Each row was made from one walk, in order. Every step used is in the known rows, and no mark comes twice. Write each row's walk.
In the rows, zero is written as 128.
Known rows
pemoga > mevi > saza: [129 109 140 148 143  90 148 141 120 166 155 145 163  95 128 117 111 144
 146  42 119 129 111 158 137 155 139 129 119 173 145 109 144 108 179]
saza > fifil: [117 130 137 125 131 106 145 141 143 165 168 153 149 149 109 119 110 139
 126  35 119 129 124 159 137 152 136 143  88 109 141 113 122 123 130]
nirek > mevi > pibul > zesog > vusu: [106 144 158 140 135 115 160 130 156  93 133 127 198 182  73 146 133 124
 114 101 116 142 108 200 126 158 126 131 151 136 115 101 163 120 117]
fifil > saza > toge: [136 152 173 138 159 110 143 135 163  68 167 155 128 106  92 122  95 135
 125  48 127 153 111 173 147 148 125 176 108 107 132  97 122 108 164]
mevi > rokup > retes > pemoga > rola: [ 81 117 143 127 124 102 137 139 123  82 166 159 154 179 105 144  88 147
 138  64 113 141 130 163 149 162 153 177 147 200 133 130  87 143 138]
rokup > retes: [ 75 150 136 128 123  99 145 144 126 134 157 154 155 126 120 117 115 132
 119  23 112 137 135 181 148 147 140 152 121 145 134 118 116 113 155]
toge > pemoga > retes > rokup: [108 176 137 135 111 128 139 148 113 166 135 138 171 142 131 147 118 147
 129  52 137 130 122 148 147 158 137 187  85 111 140 103 126 143 122]
fifil > saza > mevi > nirek: [ 93 182 180 111 139 105 145 127 115  56 180 172 118 161 121 136 115 128
 138  22 119 157 114 185 128 166 121 169 141 165 121 116 127 133 114]
pibul > mevi > saza > toge > pemoga > retes: [115 191 142 144 167 109 132 157 103 172 162 150 152 183 154 140  99 146
 147  30 130 113 109 129 174 153 146 227  70  94 126  99 145 112 168]
mevi > pemoga > rola: [143  72 161 137 115 128 146 143 175  63 157 156 187 166 136 138 125 151
 143  24 108 142 103 173 139 156 119 143 111 177 141 119 112 165 157]
fifil > saza > toge > pemoga > mevi > pibul: [152 139 154 158 165  99 140 146 203 100 138 138 153 173 125 146 116 122
 130  97 136 175 101 168 151 136 123 164 103 135 129  94 114  91 163]
vusu > zesog: [ 99 154 149 139 117 100 144 136 115 135 153 170 181 123 133 132 116 141
 126  38 111 120 126 151 129 145 125 146 127 114 151 119 134 134 129]
pemoga > retes > rokup: [107 155 145 135 120 128 146 141 110 135 139 148 159 112  96 130 135 138
 126  47 133 120 126 156 134 166 135 165 112 112 145 105 114 146 122]
retes > rokup > mevi: [130 165 127 123 128 119 154 147 114 101 129 157 178 103 112 127 109 143
 143  83 124 139 112 171 159 140 133 157 128 151 145 108 129 142 138]
saza > mevi > rokup > retes > pemoga > toge: [ 71 180 161 110 107 138 140 150  94  57 156 159 136 155 135 149 106 135
 133  44 107 164 145 162 153 166 150 129 147 213 125 135 120 163 131]
pibul > zesog > vusu: [112 126 164 135 106 117 156 139 134 145 142 131 192  92  90 121 111 141
 131  61 125 110 112 176 145 162 130 128 130 123 132 105 151 128 140]
vusu > zesog > pibul: [122 156 136 137 124  93 146 157 113 111 151 159 182 114 135 120 124 129
 121  69 112 118 122 158 132 143 125 165 132 109 157 113 114 132 124]
toge > pemoga > rola: [144 135 145 137 118 109 141 137 157 140 152 154 191 177 144 143  95 147
 138  58 121 140 106 155 146 152 128 170  92 154 140 110 137 146 164]
fifil > saza: [126 156 176 130 134 112 147 125 158  64 163 156 155 114  94 121 120 132
 128  57 124 148 116 180 126 156 123 145 112 139 129 102 122 125 144]
rokup > mevi > pibul > zesog: [138 167 135 134 137 122 156 142 159  86 148 136 204 166 131 118 144 111
 124 115 115 129 115 198 139 133 126 136 165 170 134 106 163 123 133]
zesog > pibul > mevi: [133 193 129 115 136 101 153 153 133  72 154 155 174 110 107  97 117 127
 137  76 123 119 109 167 148 149 132 158  85 119 136 111 102 132 140]
zesog > pibul: [145 150 134 126 129 104 150 151 139  77 160 148 163 106 110 113 118 127
 116  67 121 129 121 178 138 146 130 157 111 126 147 106 115 125 144]
mevi > saza > toge > pemoga: [138 147 136 144 150  94 134 149 117 174 163 149 152 126 152 142  69 160
 134  28 125 137 115 146 166 139 147 211  91 127 130 100 170  89 190]
retes > rokup: [113 151 136 127 109 109 152 134 122 136 135 154 169  58  88 120 109 150
 132  60 128 135 123 165 144 154 136 151 103 135 138 109 123 133 144]
saza > toge > pemoga > mevi > pibul > zesog: [148 147 132 159 144 102 145 155 183 181 141 110 183 144 148 119 110 125
 129 107 131 140 102 168 160 132 129 160 110 138 139  98 154  97 165]
fifil > saza > toge > pemoga > rola: [153 132 173 146 159 107 135 139 174 101 159 151 157 170 126 142  81 142
 143  68 132 162  91 159 161 152 123 208  96 128 131  95 127 129 178]
pibul > mevi > pemoga > retes > rokup: [ 93 154 150 126 112 147 149 155 130  83 134 149 180 138 113 127 152 150
 157  30 126 119 106 158 154 162 129 169  76 116 131 116  88 170 113]
pibul > mevi > rokup: [ 77 183 151 118 115 119 150 129 129  57 155 150 171 156  87 122 103 136
 144  50 123 128 113 157 139 152 141 153 103 146 128 120 105 154 112]
saza > toge > pemoga: [139 168 137 137 138 107 136 143 149 144 159 149 151 144 145 142  70 151
 120  37 128 146 116 151 167 133 134 191  78 101 141 104 144 109 168]
retes > pemoga > mevi > pibul > zesog: [156 147 134 142 132 100 149 134 171 138 155 135 182 107 122 118 129 130
 131 129 122 123 118 176 135 146 131 103 129 177 138 116 135 107 152]
toge > pemoga > mevi: [136 151 133 141 119 103 144 144 153 160 145 140 182 143 148 135  95 144
 132  63 126 144 107 154 147 142 129 133  78 146 150 110 132 126 154]
fifil > saza > mevi > pibul > zesog: [120 192 171 129 121 123 155 125 166  67 150 145 195 141 122 114 166 112
 131  94 124 157 113 210 124 166 118 138 152 171 111 101 162 131 116]
nirek > mevi > rokup > retes > pemoga: [ 54 184 137 119 138 105 140 128 108  54 176 148 140 203 100 153  72 146
 117  65 106 164 136 174 138 151 156 181 135 168 126 127 112 130 113]
toge > pemoga > mevi > pibul > zesog: [138 154 131 151 115 106 149 143 174 168 139 112 212 148 148 118 132 123
 129 114 125 135 105 175 138 139 127 128 115 164 138 104 155 112 145]
rokup > mevi: [142 164 137 125 140 119 150 142 132  70 155 162 175 161 131 133 108 132
 125  62 116 136 116 176 144 135 126 140 129 147 147 111 136 137 144]
toge > pemoga: [126 174 139 128 109 110 141 135 146 140 155 151 177 149 143 142  94 147
 122  44 123 137 119 158 143 141 132 162  78 128 138 108 146 124 146]
vusu > zesog > pibul > mevi: [110 190 131 127 129  90 149 156 104 107 144 168 197 123 131 108 128 128
 139  78 112 107 110 152 146 145 126 167 108  98 147 117 100 141 120]
rokup > mevi > saza > toge > pemoga: [154 164 128 141 169 103 137 162 109 145 158 156 162 167 175 149  66 151
 138  51 122 144 106 152 184 125 143 219 118 140 135  97 176  98 182]
pibul > mevi > pemoga > rola: [132 106 159 128 118 126 150 144 169  62 151 164 198 170 129 125 127 148
 164  36 109 130  90 165 154 157 120 145  79 163 131 124  99 175 154]
saza > mevi > rokup > retes > pemoga: [ 58 190 137 108 106 112 139 140 100  80 161 169 150 174 135 150  94 149
 128  34 116 158 144 172 153 165 153 164 140 190 126 134 110 143 107]
rokup > retes > pemoga > mevi > pibul: [115 138 117 139 141  85 143 148 160 135 143 162 150 152 121 136 131 129
 122  84 116 148 137 176 147 145 141 112 127 184 135 127  90  89 159]
vusu > zesog > pibul > mevi > rokup > retes: [ 20 185 129 126 121  90 145 171  83  87 143 151 182 165 125 105 120 120
 142  64 109 119 122 154 156 146 148 200 149 131 138 127  68 143  93]

Write each row's walk
[126 146 127 129 139 105 151 149  83 130 136 160 179  88 125 127 108 151
 153  72 121 134 113 165 159 146 144 175 142 174 135 103 158 119 158] -> retes > rokup > mevi > saza
[101 164 128 119 130  92 138 141 123 133 169 172 139 111 129 129  94 149
 118  49 113 132 143 167 153 147 146 150 107 151 133 126 109 110 159] -> rokup > retes > pemoga
[101 149 183 125 108 162 146 148 134  36 135 154 166 153 132 146 171 145
 147  25 130 162 109 179 138 181 117 171 117 143 126 106 108 178  93] -> fifil > saza > mevi > pemoga > retes > rokup
[119 125 157 140 113 113 158 142 164 134 129 132 199 137  81 132 147 124
 121  86 126 122 118 189 133 156 128 114 151 145 122 104 146 113 129] -> mevi > pibul > zesog > vusu
[ 32 180 169 118 115 122 146 139 117  34 154 154 152 178 112 129 123 124
 136  29 120 176 126 190 139 171 141 176 160 186 116 118 109 144  97] -> fifil > saza > mevi > rokup > retes
[121 177 148 137 125 127 136 144 134 134 159 143 168 197 152 152 119 136
 116  36 128 124 126 151 136 153 130 176  91 109 143 106 136 139 128] -> toge > pemoga > retes
[104 170 130 134 141  77 147 159  69 131 149 168 196 105 140 106 126 137
 152  67 110 102 110 143 148 151 138 189 121 124 137 113 124 119 142] -> vusu > zesog > pibul > mevi > saza
[113 156 152 121 127 121 140 150 117 111 162 159 134  96 130 128 107 135
 121  58 104 141 142 159 154 150 142 116 117 175 131 127 117 128 182] -> rokup > retes > pemoga > toge
[104 129 134 132 166  93 144 135 100 155 179 147 148 191 115 131  96 146
 134  38 107 147 114 160 132 159 145 180 101 130 128 105 166 108 139] -> nirek > mevi > saza > fifil
[ 45 144 131 140 110 101 140 156 132 136 143 121 170 189 143 132  89 136
 134  50 122 154 119 157 155 143 151 164 122 179 142 119 101 128 124] -> toge > pemoga > mevi > rokup > retes
[119 110 134 132 143  93 143 145 108 198 173 155 150 139 121 119 111 148
 138  25 118 122 124 153 140 158 147 167  98 134 132 108 148 101 151] -> mevi > saza > fifil
[122 134 138 134 120 122 164 154 139 128  96 134 213 121  86 137 146 128
 141 128 131 129 106 188 157 148 131 135 175 156 124  99 144 127 119] -> retes > rokup > mevi > pibul > zesog > vusu
[147 168 137 149 182 120 132 171 104 138 163 146 149 216 180 161  94 142
 133  43 124 127 112 145 174 137 143 232 126 120 142  94 163 113 165] -> rokup > mevi > saza > toge > pemoga > retes
[ 84 183 136 120 146  74 146 156  83 107 167 172 154 136 135 112 114 123
 144  58 108 100 108 151 143 143 128 192 132 113 142 126  91 129 107] -> vusu > zesog > pibul > mevi > nirek
[122 138 139 144 163  86 136 154 134 169 171 139 115 160 150 140  60 144
 135  39 123 140 101 146 167 133 134 190 101 125 149 112 122 100 167] -> saza > toge > pemoga > mevi > nirek
[110 155 143 137 154  99 148 124 101 110 173 151 163 154 114 138  96 147
 126  45 105 149 115 173 126 155 142 174 115 151 126 105 177 115 158] -> nirek > mevi > saza
[119 119 114 126 150 101 149 159  83 189 141 155 163 122 126 120 108 151
 156  69 122 131 111 152 163 148 150 183 124 150 136 104 144 115 138] -> retes > rokup > mevi > saza > fifil
[ 86 138 130 125 156  71 138 150 106 155 181 160 105 134 137 126  85 142
 134  43 108 129 129 160 155 145 146 148 132 178 141 137  84  97 154] -> rokup > retes > pemoga > mevi > nirek
[148  83 143 133 123 140 152 157 148  62 125 157 203 150 136 140 123 153
 162  70 115 151  91 174 164 147 122 166 133 190 147 114 109 180 140] -> retes > rokup > mevi > pemoga > rola
[112 152 138 124 120 139 150 175 126  54 133 139 180 121 118 113 157 139
 148  59 127 119 102 164 161 160 128 185  81 113 138 110  66 168 108] -> zesog > pibul > mevi > pemoga > retes > rokup
[142 155 117 129 134 117 156 144 144  87 116 161 186 139 106 140 138 126
 131 110 125 151 118 186 146 134 132 145 148 172 132 108 125 123 130] -> retes > rokup > mevi > pibul
[121 149 134 138 154 122 146 159  72 126 139 148 165 139 129 136 134 141
 146  65 127 121 119 159 153 157 144 192 152 157 141 101 144 133 139] -> pemoga > retes > rokup > mevi > saza
[ 76 150 162 122 117 129 140 149 110  68 164 146 129 134 111 139  97 134
 127  63 107 148 145 155 148 153 154 132 144 196 130 130 105 142 149] -> mevi > rokup > retes > pemoga > toge
[ 47 125 141 141 119 105 147 151 126 108 148 127 155 152 109 118 106 128
 135  44 118 145 124 170 143 150 150 140 148 183 143 122  88 132 129] -> pemoga > mevi > rokup > retes
[152 158 130 131 147 117 152 142 167  55 141 165 179 191 125 145 143 114
 117  86 116 146 121 190 134 131 126 134 150 169 135 111 133 120 129] -> rokup > mevi > pibul
[134 170 168 138 150 108 136 140 167  95 162 149 145 139 129 137  81 142
 128  55 133 160 106 160 160 141 126 198  83 101 128  93 135 105 162] -> fifil > saza > toge > pemoga
[ 67 186 140 126 116  97 148 153  98  61 145 152 193 151 112 114 118 126
 145  82 117 112 112 145 140 147 137 179 131 121 143 121  86 155  85] -> vusu > zesog > pibul > mevi > rokup
[116 118 166 139 118 152 141 153 157  58 165 144 161 186 140 147 151 140
 122   4 114 126 123 168 130 155 123 151 109 133 145 114 110 159 119] -> mevi > pemoga > retes
[132 119 125 128 163 101 146 158 102 161 167 157 162 179 143 126 109 139
 146  49 112 128 114 157 153 146 144 169 130 151 138 107 156 111 147] -> rokup > mevi > saza > fifil
[137 126 145 144 157  94 141 144 115 147 170 158 136  93 121 127  83 151
 132  24 122 130 122 157 155 146 144 189 118 127 133 103 158  91 193] -> mevi > saza > toge
[151 110 141 151 157  91 134 150 128 176 160 153 162 156 152 146  73 159
 147  41 122 141 101 141 171 150 143 223 104 150 133 100 162 108 205] -> mevi > saza > toge > pemoga > rola
[143 125 135 148 135 101 151 137 180 114 135 147 172 149 109 131 145 118
 121  74 122 145 118 178 124 145 126  99 125 169 142 113 113 115 149] -> pemoga > mevi > pibul
[126 153 145 138 117 114 154 132 164 120 154 135 192 127 107 110 147 118
 118  92 119 125 123 193 124 147 129 131 144 152 127 107 156 113 140] -> mevi > pibul > zesog
[118 189 171 118 124 122 149 125 140  56 156 171 162 138 118 132 128 133
 134  39 124 165 115 185 130 170 118 147 119 154 124 107 138 147 125] -> fifil > saza > mevi
[ 64 185 160 112 120 125 143 149 104  60 155 156 143 135 111 128  99 133
 146  76 109 136 131 147 160 154 154 135 113 185 118 134  89 152 145] -> pibul > mevi > rokup > retes > pemoga > toge
[ 94 181 138 115 123 108 152 149 129  30 153 141 174 145  88 109 109 124
 140  78 126 126 110 164 145 152 142 174 110 141 133 114  87 150 104] -> zesog > pibul > mevi > rokup
[ 49 196 134 110 122 100 141 137 109  82 164 163 152 153 106 127  89 146
 142  61 117 128 132 156 161 154 158 168 108 163 120 134  82 132 123] -> pibul > mevi > rokup > retes > pemoga
[164 156 165 123 127 129 142 136 130  85 166 164 139  92 118 139 106 142
 125  74 112 138 133 151 140 151 132 100 101 163 137 121 132 140 176] -> retes > pemoga > toge
[127 178 136 125 114 116 151 130 158  91 139 174 176 175 126 149 153 124
 115  43 120 160 131 190 125 158 124 126 131 168 124 115 142 133 122] -> saza > mevi > pibul
[129 190 129 132 132 136 142 159 108 130 130 143 183 184 151 155 119 140
 136  81 134 134 112 151 161 145 134 194 115 120 148 101 133 153 115] -> toge > pemoga > retes > rokup > mevi
[140 127 156 136 137 160 144 163 150  19 160 149 172 226 164 154 148 134
 128  29 111 130 113 176 144 142 120 155 135 145 153 114 115 169 114] -> rokup > mevi > pemoga > retes
[150 141 135 141 181 104 144 157 108 110 163 160 147 138 142 135  83 142
 139  47 117 134 112 163 169 134 141 193 145 143 139 101 161 102 183] -> rokup > mevi > saza > toge
[117 178 144 139 140 114 155 122 158  82 160 128 191 171 103 123 134 118
 111 109 110 149 115 202 117 145 127 147 141 145 123 104 170 123 127] -> nirek > mevi > pibul > zesog
[110 147 123 142 134  91 146 148 154 168 153 136 174 114 132 106 136 124
 126 113 115 128 130 187 146 145 141 116 141 188 134 121 119  92 158] -> rokup > retes > pemoga > mevi > pibul > zesog
[117 138 143 133 123 107 143 131 136  83 163 145 151 141 103 144  85 149
 135  81 124 137 122 149 135 154 143 122 121 175 151 124  99 137 127] -> retes > pemoga > mevi > rokup
[127 101 154 153 122 107 160 147 172 153 119 120 202 130  87 126 151 121
 134 101 128 124 105 183 136 158 125  84 151 157 133 105 132 115 137] -> pemoga > mevi > pibul > zesog > vusu
[126 109 123 146 142  84 139 156 121 246 156 131 167 165 160 126  98 152
 150  48 123 131 104 133 156 151 146 159  72 145 140 106 145  98 157] -> toge > pemoga > mevi > saza > fifil
[121 144 167 143 178  86 135 149 151 120 173 139 104 160 138 136  69 135
 143  59 128 158  91 156 159 137 125 197 106 126 137 103 112  96 161] -> fifil > saza > toge > pemoga > mevi > nirek
[ 58 196 164 107 119 115 139 134 116  34 166 167 141 171 119 146 105 143
 138  50 120 173 135 181 147 171 145 172 145 194 115 125 102 137  98] -> fifil > saza > mevi > rokup > retes > pemoga
[170 122 134 147 177 100 137 162 119 141 155 155 176 196 177 154  67 150
 154  66 119 144  93 146 184 137 140 230 130 165 140  97 165 119 200] -> rokup > mevi > saza > toge > pemoga > rola
[124 109 148 137 125 107 147 171 136  58 141 167 219 164 154 120 145 139
 162  63 103 114  87 152 155 151 116 179 117 138 147 124  78 179 126] -> vusu > zesog > pibul > mevi > pemoga > rola
[100 166 142 126 161 122 145 155  82 100 156 152 127 176 124 144 122 128
 140  59 123 117 115 167 148 150 134 193 165 141 148 114 110 144 104] -> pemoga > retes > rokup > mevi > nirek
[122 169 137 131 139 139 149 154 104  97 134 149 167 151 121 140 135 133
 135  75 129 125 119 162 150 153 131 168 137 128 151 105 118 156 118] -> pemoga > retes > rokup > mevi
[108 149 142 128 114 110 149 170 128  55 145 165 205 138 152 114 141 139
 146  53 105 115 102 160 155 140 120 169  99 114 145 123  86 158 111] -> vusu > zesog > pibul > mevi > pemoga
[121 174 165 145 152 127 134 151 136 124 140 136 136 131 114 143 108 144
 134  66 148 151 108 148 161 157 131 228  91  82 133  86 116 125 139] -> fifil > saza > toge > pemoga > retes > rokup
[133 144 136 148 178 123 142 167  79 142 143 148 140 133 128 140 112 143
 145  56 130 125 116 149 172 149 146 221 149 123 144  96 144 118 159] -> pemoga > retes > rokup > mevi > saza > toge
[120 186 129 133 154  91 138 148 110 169 158 158 161 137 148 130  71 157
 151  37 126 126 101 139 185 142 148 217  63 116 120 103 155  97 187] -> pibul > mevi > saza > toge > pemoga
[ 41 142 142 128 110 108 145 145 119  87 159 141 152 159 103 126 105 133
 122  26 115 144 136 177 141 150 152 167 147 170 131 121 103 130 123] -> mevi > rokup > retes
